What can hang from each mark:
K642: K868
K6: K272 K868
K272: K505 K595 K642
K868: K261 K595
K261: K272 K868
K505: K868
K595: K272

Known rows, with every way that one mark hangs from another:
K642{K868{K261 K595}}: -3,53,2,-18,26,25,24,-29,42,-34,-11,-26,-32,-46,-22,28,-8
K505{K868{K595}}: 6,16,-2,22,6,9,-16,-7,-3,-16,5,-27,-19,-28,-13,14,11
K6{K868{K261{K272{K505 K642}} K595}}: -18,-24,9,23,5,-1,1,22,14,-8,4,-19,0,-12,-5,-19,10
K272{K505}: 17,28,3,-29,-11,25,21,-8,-9,37,-8,19,19,-11,17,6,2
K868{K261{K272} K595}: -6,-9,-31,19,10,44,2,1,20,-23,-27,-26,-38,-46,-19,18,-20
K505{K868{K261{K272{K642}} K595}}: 16,-3,-22,22,3,4,-28,-22,0,-42,-3,-23,-19,-26,-33,17,4
K261{K272{K595 K642} K868}: -25,-32,17,35,1,-46,-21,29,-49,28,15,33,31,73,43,-37,17
K642{K868{K261{K272{K505}} K595}}: 14,23,-10,-9,0,19,26,-44,40,-38,-21,-18,-22,-46,-29,34,-11
K261{K272 K868}: -23,-29,46,38,6,15,-19,4,-23,46,-36,6,37,21,38,-5,17
K272{K505 K642}: 42,25,-8,-24,-9,-12,21,11,-25,31,30,32,26,28,27,-17,18
K6{K272{K505 K642}}: 30,-25,5,-11,-16,-1,8,17,-5,40,1,10,31,19,29,-12,0
K642{K868}: 2,58,43,-27,18,12,24,-27,22,15,-16,-7,9,-13,16,15,8
K642{K868{K261 K595{K272{K505}}}}: 5,62,-5,-30,22,20,14,-35,20,-35,4,5,-42,-15,-43,35,-6
K6{K272{K505 K642} K868{K261 K595}}: -11,-51,9,13,-2,-9,0,34,24,-1,11,-22,9,-5,-2,-24,1
K261{K272{K505{K868{K595}} K642}}: 46,-28,-22,28,-29,-22,-4,-10,-18,-8,13,4,12,9,-2,0,16
K868{K595}: -3,14,-14,22,15,27,17,31,6,7,8,-23,-34,-23,12,-1,-2
K272{K595}: -33,30,-2,-23,8,-6,5,24,-21,25,11,20,-5,21,26,-16,-12

Rows:
15,23,-33,-33,-18,-51,18,25,-41,15,55,51,12,54,24,-33,2
K272{K505 K595 K642}
27,-25,-13,24,-30,8,-4,-25,-5,-4,-18,-6,7,-22,-10,18,3
K261{K272{K505{K868{K595}}}}
-2,-47,1,54,-16,5,-2,5,-18,14,-12,2,12,3,14,0,11
K261{K272{K505} K868{K595}}
33,-30,-19,-1,-17,-5,-12,-5,3,-10,5,-7,8,-7,-13,4,-3
K6{K272{K505{K868{K261 K595}} K642}}
-12,11,0,-14,-1,8,-37,-41,-10,-20,-28,-1,5,-18,-25,21,-8
K505{K868{K261{K272{K595}}}}
-17,39,-24,-8,38,47,-12,12,-5,-18,6,3,-63,-7,-37,19,-14
K868{K261 K595{K272}}
24,-14,-51,13,-6,16,10,1,8,-29,2,-6,-27,-24,-20,8,-10
K868{K261{K272{K505 K642}} K595}
-50,-45,33,21,18,26,-11,34,39,7,-26,-48,-5,-32,0,-11,-11
K6{K272 K868{K261 K595}}
-67,-42,54,5,4,-17,-13,46,7,42,-9,-13,26,22,35,-36,-7
K6{K272{K595} K868}
-1,55,17,-2,27,7,15,-8,13,-13,15,-4,-40,6,-14,19,6
K642{K868{K595{K272}}}
22,-2,-13,-10,-28,-51,19,-11,-14,-2,20,33,20,40,14,-12,2
K261{K272{K505 K595 K642{K868}}}
25,-16,6,5,-30,10,-9,-35,-11,14,-30,6,28,-13,-2,18,6
K261{K272{K505{K868}}}
13,-8,7,-1,11,0,8,6,28,-5,-3,-21,-4,-2,7,1,-6
K6{K272{K642{K868{K261 K595}}}}
-21,-10,38,-6,6,2,-6,5,6,20,-14,0,33,2,9,-18,14
K6{K868{K261{K272{K505 K642}}}}
9,-22,-20,-27,-23,-33,-19,-5,-16,-6,13,21,19,24,-6,-8,-13
K6{K272{K505{K868{K261}} K595 K642}}
17,29,-39,-44,-18,-52,-13,-16,-39,-26,46,44,11,33,-17,-11,2
K272{K505{K868{K261}} K595 K642}
-74,-32,42,-15,12,0,-21,28,17,22,-24,-13,18,3,11,-24,-18
K6{K272{K595} K868{K261}}
8,-4,-11,-40,-16,-33,11,-7,6,-4,12,21,16,24,3,-7,-17
K6{K272{K505 K595 K642{K868{K261}}}}
-7,7,8,30,20,-9,-15,33,-45,17,38,28,-11,55,9,-15,26
K261{K868{K595{K272{K505 K642}}}}
1,25,-1,0,14,22,19,-35,43,-36,-25,-28,-28,-44,-23,30,-10
K642{K868{K261{K272} K595}}
